Each row was made from one small tree. The marks that hang from a mark follow it in brackets, in alphabetical order. Every link used is in the known rows. Write each row's tree.
Known rows:
rabo(pazak(babab) rizop(fipam nozoto(kefu))): [ 35  -3  30  25  26  10  31 -14 -35  31  50 -16   6   8  -9 -15   1  27
 -14  -6  36   8 -20  23 -19  13 -27  -7  26  12  25   6  12  24   1  -4
 -35  -9  36 -29  14  31  29   6   9]
nozoto(kefu rizop): [ 10   1  15  35  -1 -15  -2 -10  -7  14  15 -16  -1  43  32 -12 -14  -6
 -18  -2  -2   1 -12  -7 -13  -6  -6 -22 -17 -15  29   0  14  -2   8   3
   0   0  13  -3   1  18   9  10  33]
rizop(fipam nozoto(kefu) rabo sege): [ 46   8   1  -7   4  -8 -13 -16 -17  33  -4 -25 -14  -6   9  21   1  -3
  -3  -8  72 -29  -8 -10   6  23 -14 -41 -12  12   5 -30 -26  -2   8 -43
 -37 -42  28  -3  -7  51   5  -1   8]
pazak(babab(rizop) rabo): [ 14 -21  18  24  25  13  52  -3 -25   7  27  -3  48  -1  -7   2  12  22
 -10 -16 -22  18  20  47 -16  22  -4 -38   2 -32 -13   4  32   9 -32  -6
 -15   4 -13 -17  -4 -11  33 -22   8]
babab(rizop): [ 17 -15  21  15   4  -4  12  -2   6   2   3 -11  31   2  -2   4  -8  10
   5 -23   3   5   4  21 -12  12   6 -17 -13 -11 -12 -12  17  -4 -15  -4
 -15 -14  -7   0 -17 -13  13 -14  12]
babab(rizop(fipam nozoto rabo(pazak) sege)): [ 53  -5  21 -27  18  -5   6 -14  -1  19   2 -20  26 -20  -7  20  -3  12
  17 -18  60 -13   1  11  -6  32   8 -32   1   4 -18 -33  -6   7 -12 -31
 -48 -30  16 -11 -12  21  21 -18   8]
fipam(rizop(nozoto(kefu) rabo sege)): [ 45   6   2   6  -2  -5   1 -18 -17  12 -22 -10  21  -5  13  21 -11 -11
  -5 -13  33 -29  -9 -18  12  27   8 -18  -6 -14  28 -27 -11   2 -15 -35
 -42 -15  11  -1 -16  32   0   6  -4]
sege(rizop(fipam nozoto rabo)): [ 26  -8   7 -11   1 -39 -10 -10  19  21 -12 -10 -27  -9   3  27   4  10
  -8 -23  34 -25 -16  22  -1  20 -19 -19 -13   6 -11 -33 -11  18  19 -25
 -18 -23  25  11  10  19  -7   7  11]
fipam(rizop(nozoto rabo(pazak) sege)): [ 53   5  17 -16   7 -11   9 -23 -12   8 -18   3  25 -17   7  21 -11 -10
   8 -11  40 -17 -12  -9   7  36  18 -17  16 -17  18 -26 -14  23 -18 -29
 -44  -4  12 -13  -5  31   1   0 -10]
babab(rizop(fipam sege)): [ 32 -11  18   0   4  -9  -9  -1  -1  12   7 -16  19 -20   0  24 -12   3
  13 -20  36  -9   4  14 -16  18  -1 -51 -21  10 -26 -23   7  -9   3 -10
 -27 -35   6  -3 -16  15  24 -22   1]
pazak(babab rabo(rizop(fipam nozoto(kefu)))): [ 21 -13  11  37  19  17  54  -5 -46  23  45 -17  18   9  -6 -12  14  27
 -23  -9  16   8   0  38 -19  13 -30 -36  10  -8  11   7  26  13 -10 -12
 -23  -6  18 -24   6  23  25  -5   6]
nozoto(kefu rizop(sege)): [ 24   6  15  28   2  -8 -16 -14 -14  22  10 -19  -1  34  35   0 -15 -16
 -11  -3  13  -9 -12 -14  -7   1  -6 -44 -19 -10  24 -10   4  -3   5   2
 -11 -16  10  -4  -5  37  15  -2  31]
rizop(fipam rabo sege): [ 39   5  10 -12   3 -30 -34  -7  -5  18   2   3 -20 -38  12  34   6  -7
  11  -3  52 -11  -3   8  -9  22  -4 -53  -6  11  -7 -37 -25   4  10 -26
 -21 -34  14   1  -1  58  10  11  -7]
nozoto(kefu rizop(fipam rabo)): [ 15  -2   9  23   2 -35 -17  -3  -5  14  17 -14 -15  22  27   3  -4  -3
 -15   4  19  -5 -12  -3 -19   0  -9 -34 -19  -2  26 -16   6  -1  17 -14
 -12  -8  22  -1   2  35  12  34  27]
kefu(nozoto(rizop)): [  6 -10  19  31 -18 -20   3 -12  -8  13  14   3  -2  43  33 -14  -4  -7
  -6  -2  -5 -12 -25   4  -7  -7 -18 -25  -6 -34  18  -3  17  -2  13   2
   5   3   7 -10  13  20  15  17  21]
rizop(fipam nozoto rabo(pazak) sege): [ 55   9  18 -37  15 -14   0 -24 -12  29  -1 -10 -11 -22   2  17   2   1
  15  -3  78 -13 -10   2  -3  35  -4 -34  15   6  -5 -30 -29  21   1 -36
 -38 -26  32 -17   7  54  10  -5  -3]
rizop(fipam rabo(pazak(babab)) sege): [ 48   3  27 -16  29 -25 -19 -12 -17  25  23  13 -13 -42   3  30  14   1
   6   6  39   2  -5  19 -10  32  -3 -49  19   5  -1 -24 -22  22   2 -22
 -28 -20  15 -14  13  60  31   6  -6]
sege(rizop(nozoto(kefu) rabo)): [ 24  -1   4   8   6 -16 -10 -14  18  25 -15 -19  -7  11   9  13   6  12
 -20 -24  14 -25 -21  19  17  15 -12  -3 -17  -8  11 -27 -14  13   0 -21
 -18 -19  10  14   0  20 -11  -4  27]
sege(rizop): [ 13  -7  15  15   1 -26 -18  -6  21  15  -4  -2 -12   0   8  17  -2   5
 -10 -23  -7  -7 -20  30   2   9 -13 -16 -15  -4  -3 -15   0  14   8   3
   3 -11   3  11   4  12  -5  -9  15]
sege(rizop(fipam nozoto(kefu) rabo(pazak))): [ 32  -1  12  -9  13 -30  -7 -13  15  26   4 -16 -17  -4   2  17   0  18
 -14 -19  33 -22 -26  24   6  19 -19 -11  -6   6   9 -20 -15  21  10 -22
 -25 -15  22  -1  11  31   2   0  17]
sege(rizop(fipam nozoto)): [ 18 -10   8  -4  -4 -28   0 -10  14  23  -8 -14 -25   3   2  18  -5   8
  -9 -24  29 -25 -18  18  -7  14 -27 -21 -16   8 -14 -17  -2  16  28 -12
 -10 -24  28   6  14  12  -3  -6   9]
kefu(nozoto(rizop(fipam rabo))): [ 12 -10  14  19 -17 -40  -9  -9  -6  13  17   6 -14  23  29  -1   3  -3
  -4   4  14 -17 -23  10 -12  -4 -17 -33  -6 -22  15 -16  12  -2  22 -11
  -2  -1  16  -9  14  37  14  35  17]
rizop(fipam rabo(pazak) sege): [ 48  10  24 -24  18 -29 -28 -13  -6  19  13   5 -14 -40   8  26   3  -1
  14   1  55  -2 -10  17  -5  27  -1 -45   9   9  -1 -30 -28  16   1 -23
 -26 -21  14 -14   4  63  17   7  -6]

Which tree is each row?
[ 19  -8  11  -1   4 -49 -29  -1  25  14   0   2 -29 -23   7  33   7   8
  -8 -16  14 -14 -17  34  -4  14 -14 -28 -16   9  -7 -32  -9  16  20 -14
  -9 -19  13  12   6  30  -2  16   7]  sege(rizop(fipam rabo))
[ 47 -10  12 -16   7  -5  -1 -11  -2  18  -8 -21  19 -16  -4  25  -2   7
  15 -21  60 -22   7   7  -9  28   2 -40 -15   4 -24 -40  -5  -4  -5 -34
 -44 -38  16   1 -17  15  14 -14   9]  babab(rizop(fipam nozoto rabo sege))
[ 33 -10  14  21  24  20  38 -10 -49  27  37  -9  18  -7  -2   0  15  18
  -9  -9  30   2   2  35 -18  20 -26 -54  14  -6  -1  -4  18  17  -7 -12
 -30 -19  18 -24   6  33  26 -14  -1]  pazak(babab rabo(rizop(fipam nozoto sege)))
[ 22  -1  14  37  -1  16  14 -10 -18  22  16 -28   7  27   3 -22  -3  15
 -11 -20  35   1 -20   8  -4  -1 -17  -4   1   3  24 -10   9   2  -6  -5
 -22 -20  18  -9  -9  20  -7   2  18]  rabo(rizop(nozoto(kefu)))
[ 39   0  11   4   0 -22 -19 -10  -8  -1 -16  12  19 -28  14  32  -7 -15
   6  -8  15 -14 -10  -3   1  26  16 -31  -1 -14  16 -32 -12   7 -12 -21
 -30  -8  -1   1 -13  33   1  16 -17]  fipam(rizop(rabo sege))
[ 19 -20  15  16  23  20  70 -10 -29  13  19 -11  50  12 -10  -3  12  24
 -10 -19  -7  10  18  38 -15  27  -7 -31   5 -33 -15   5  31  11 -31 -15
 -23   2  -4 -17  -4 -19  27 -30  10]  pazak(babab(rizop(nozoto)) rabo)
[ 46   3   7  -6  -4 -12   1 -18 -12   7 -28  -1  19 -14   9  27  -8 -13
   5 -14  34 -25 -10 -15   6  32  13 -19   3 -18  16 -33 -13  10 -12 -34
 -37 -14  12  -1 -11  25  -4   8 -11]  fipam(rizop(nozoto rabo sege))
[ 24  -4  12  30  -3   3  12  -5 -20  23  24 -28  -5  15  -1 -14  -5  16
 -10 -18  53  -7 -20   8 -15  -1 -29 -16  -4  19  16 -10   9   3  11 -11
 -23 -26  32 -12  -4  27  -1  12   9]  rabo(rizop(fipam nozoto(kefu)))
[ 36 -15  15   4  22  -2  12 -13 -22  22   7  -7  19 -12  -4  27  13   9
  -1 -12  22 -12  13  12 -16  35  -6 -39   1  -5 -21 -24   6   5  -2 -28
 -37 -29  15   1   2   4  33  -9  11]  pazak(babab(rizop(fipam nozoto rabo sege)))
[ 36  -9  10   4   2  10   8  -8 -12  22  -1 -37  26   5  -1  14 -16   8
   3 -25  53 -25   2  -3  -8  20 -10 -38 -25  12 -14 -18   7 -14   0 -23
 -41 -40  16  -4 -20  14  20 -31  14]  babab(rizop(fipam nozoto(kefu) sege))
[ 19  -2   5  15  -1 -10   2 -15  11  27 -11 -23  -8  24   8   5  -6  11
 -21 -28  11 -24 -23  13  11  10 -20  -6 -20  -6   7 -11  -3  11   6  -8
 -12 -17  11   7   2   8  -8 -17  24]  sege(rizop(nozoto(kefu)))
[ 56  13  14 -21  17  -5  -5 -23 -17  34   7 -21  -7 -12   6  13  -2   3
   2  -3  76 -21 -13  -5   7  30  -9 -30   5  10  13 -24 -30  12  -2 -35
 -44 -29  27 -17   0  58  15  -6   6]  rizop(fipam nozoto(kefu) rabo(pazak) sege)
[ 29   5   8  15   7 -27 -32  -8 -11  22  14 -17 -18   9  34  14  -6 -13
  -9   2  34 -17 -11  -9 -12   5  -6 -54 -21   4  21 -27  -4  -4  16 -15
 -19 -23  22   1  -3  55  17  18  26]  nozoto(kefu rizop(fipam rabo sege))
[ 38  -8  19  -3   4  17  15 -16  -4  17 -13 -26  36   7   0  10 -11   4
  12 -28  37 -16   4   1  -3  24   4 -29 -12  -8 -21 -24   6  -4 -16 -17
 -34 -35   4   0 -20  -3  10 -36  15]  babab(rizop(nozoto sege))
[ 35   5  30  21  16  18  24 -19 -16  24  32 -23  16  20  -3 -31  -7  22
  -6 -15  38  11 -29  16   0   6 -12  11  24   1  30  -1   5  21 -19   2
 -29  -4  19 -28  -3  31   2  -6  17]  rabo(pazak rizop(nozoto(kefu)))
[ 22 -15  10   9  -2  -1  26  -6  -7  14   5 -33  23  16  -6   3 -16  18
  -5 -25  40 -14   4   4 -14  14 -12 -19 -22   5 -11  -7  16 -10   2 -22
 -29 -24  17  -5 -16  -8  16 -16  14]  babab(rizop(fipam nozoto(kefu)))
[ 38   5  14  29   3  26  -3 -14 -24  29  12 -32  11  14   8 -11  -5   6
  -4 -19  51 -13 -21   1   4   6 -16 -21  -3  10  20 -21  -1   0  -8  -6
 -32 -36  18  -9 -13  41  -2 -12  16]  rabo(rizop(nozoto(kefu) sege))
[ 30   8  11  23   9 -14 -28 -11  -7  22   6 -16  -4  22  37   7  -1 -14
 -12   1  16 -10 -12 -11  -2   5   4 -40 -16 -13  29 -28  -4  -1  -2  -9
 -18 -17   7   2  -9  47  11  10  35]  nozoto(kefu rizop(rabo sege))
[ 44   3  35   5  19  -3 -14 -10 -16  22  41  -6  -2 -24  -1   2  -8  10
  11  -9  56   9 -24  26 -14  10 -12 -35  21  23   9 -16  -3  20   0   8
 -32 -22  20 -29   1  64  19  -1  -5]  rabo(pazak rizop(fipam sege))
[ 38  -2  15  11   0   6  -1 -11 -23  26  12 -21  -7  -5   1   3  -5   5
   6 -18  71 -14 -15   6 -14  10 -22 -38   1  22   1 -25   0   6  14 -12
 -31 -42  32 -11  -2  41   3  -3   2]  rabo(rizop(fipam nozoto sege))
[ 32 -15  11  -9   3 -16  19  -6   5   9  -6 -18  19  -5  -8  15   0  16
   8 -23  43 -12   6  14 -16  24   1 -20 -11   0 -20 -28   6   1  -5 -32
 -35 -23  17   1 -13  -2   7   1   9]  babab(rizop(fipam nozoto rabo))
[ 26  -5   1   2   4 -30 -13  -8  15  26  -6 -20 -24   1   6  22   5  14
 -19 -22  34 -29 -20  19   5  14 -22 -18 -22   9   3 -26 -15  11  18 -25
 -20 -25  22  10   6  27  -4   6  18]  sege(rizop(fipam nozoto(kefu) rabo))
[ 36   8  21  20  28 -10 -18 -17 -18  26  24  -7   5  16  32   4   3  -6
 -14   9   7  -1 -11  -2  -2  15   5 -35   3 -19  34 -17  -3  12  -8  -6
 -25  -4   9 -10   6  49  29   5  35]  nozoto(kefu rizop(rabo(pazak(babab)) sege))
[ 28   1  29   3  26 -19   7 -16  -6  12  19  17   4 -13   2   5  17  10
  -2   1  -1  21  -7  27  -3  25   7  -6  27 -21  10 -13 -10  29 -24 -13
 -14   7   1 -12  13  26  16  14   6]  rizop(rabo(pazak(babab)))
[ 24  -2  20   3  -2 -28 -18 -11 -10  17   7  -4 -18   9  30  16 -15 -18
   7  -1  34  -9  -6  -8 -28   8 -10 -60 -10  -1  -3 -18   4   6  28   0
  -7 -21  26  -4   9  36  16   9  12]  nozoto(rizop(fipam sege))
[ 37  10   7   9  -1  19   5 -23 -20  32 -10 -31   8  23  15   0 -10  -6
  -6 -15  48 -21  -9 -16  11  19 -12 -27 -12  -6  10 -13 -15  -2  -7 -19
 -24 -33  13  -6  -8  29   2 -29  16]  rizop(nozoto(kefu) sege)
[ 11  -9  19  25 -15 -28  -5 -14   0  12  12   5  -4  33  33  -7   6  -4
  -6   2  -2 -10 -25   6  -3  -4 -10 -24  -2 -35  20 -16   9  -1   7  -7
  -1   4   4  -6  10  32   9  28  22]  kefu(nozoto(rizop(rabo)))
[ 34  -3  10   7   6  15  31  -9 -28  20  23 -22  12  -7   0  -7  -1  12
   2 -18  57  -1  -6  29 -11  11 -19 -49   2   3  -3 -12   9  10  -9  -9
 -28 -24  15 -25  -5  42   4 -14  -3]  pazak(rabo(rizop(fipam nozoto sege)))
[ 31   0   1   2  -1 -20   9 -12 -10  22   0 -20 -15   8   4   6   4   9
 -11 -10  52 -15  -8  -2  -4  17 -17 -13 -11   7   8 -18 -15   1   8 -40
 -23 -22  30  -4   0  32  -1  17   9]  rizop(fipam nozoto(kefu) rabo)
[ 39   3   5  13 -10   2   9 -18 -22  12 -19 -14  25   7  13  14 -23 -12
  -7 -15  33 -26 -13 -24   6  22   1 -20  -8 -13  26 -11  -3   1  -7 -23
 -35 -13  12  -7 -14  18   4  -9  -7]  fipam(rizop(nozoto(kefu) sege))
[ 28  -5  40  30  30   5  18 -11 -23  17  50   9  13  -4  -5 -13   9  21
  -6  -5   1  29 -19  39 -18  11  -8  -7  37  -7  20   1  15  31 -17  11
 -20   5  11 -23  12  26  25   5   6]  rabo(pazak(babab) rizop)
[ 51   7  27   6  18  14   4 -18 -24  33  34 -28   6  -2  -1 -10 -11  15
   0 -13  71  -6 -28  11  -4  13 -20 -26  16  22  21 -12  -4  16  -1  -6
 -41 -27  31 -31  -1  57  15 -12   5]  rabo(pazak rizop(fipam nozoto(kefu) sege))
[ 23  -7  17  12 -13 -30 -21 -11 -11  20  13   2 -12  15  34   8   3 -11
   0   5  25 -25 -22   3  -7   1 -16 -49  -8 -19  11 -24   1  -4  23 -12
 -10 -15  14  -8  10  52  22  24  13]  kefu(nozoto(rizop(fipam rabo sege)))
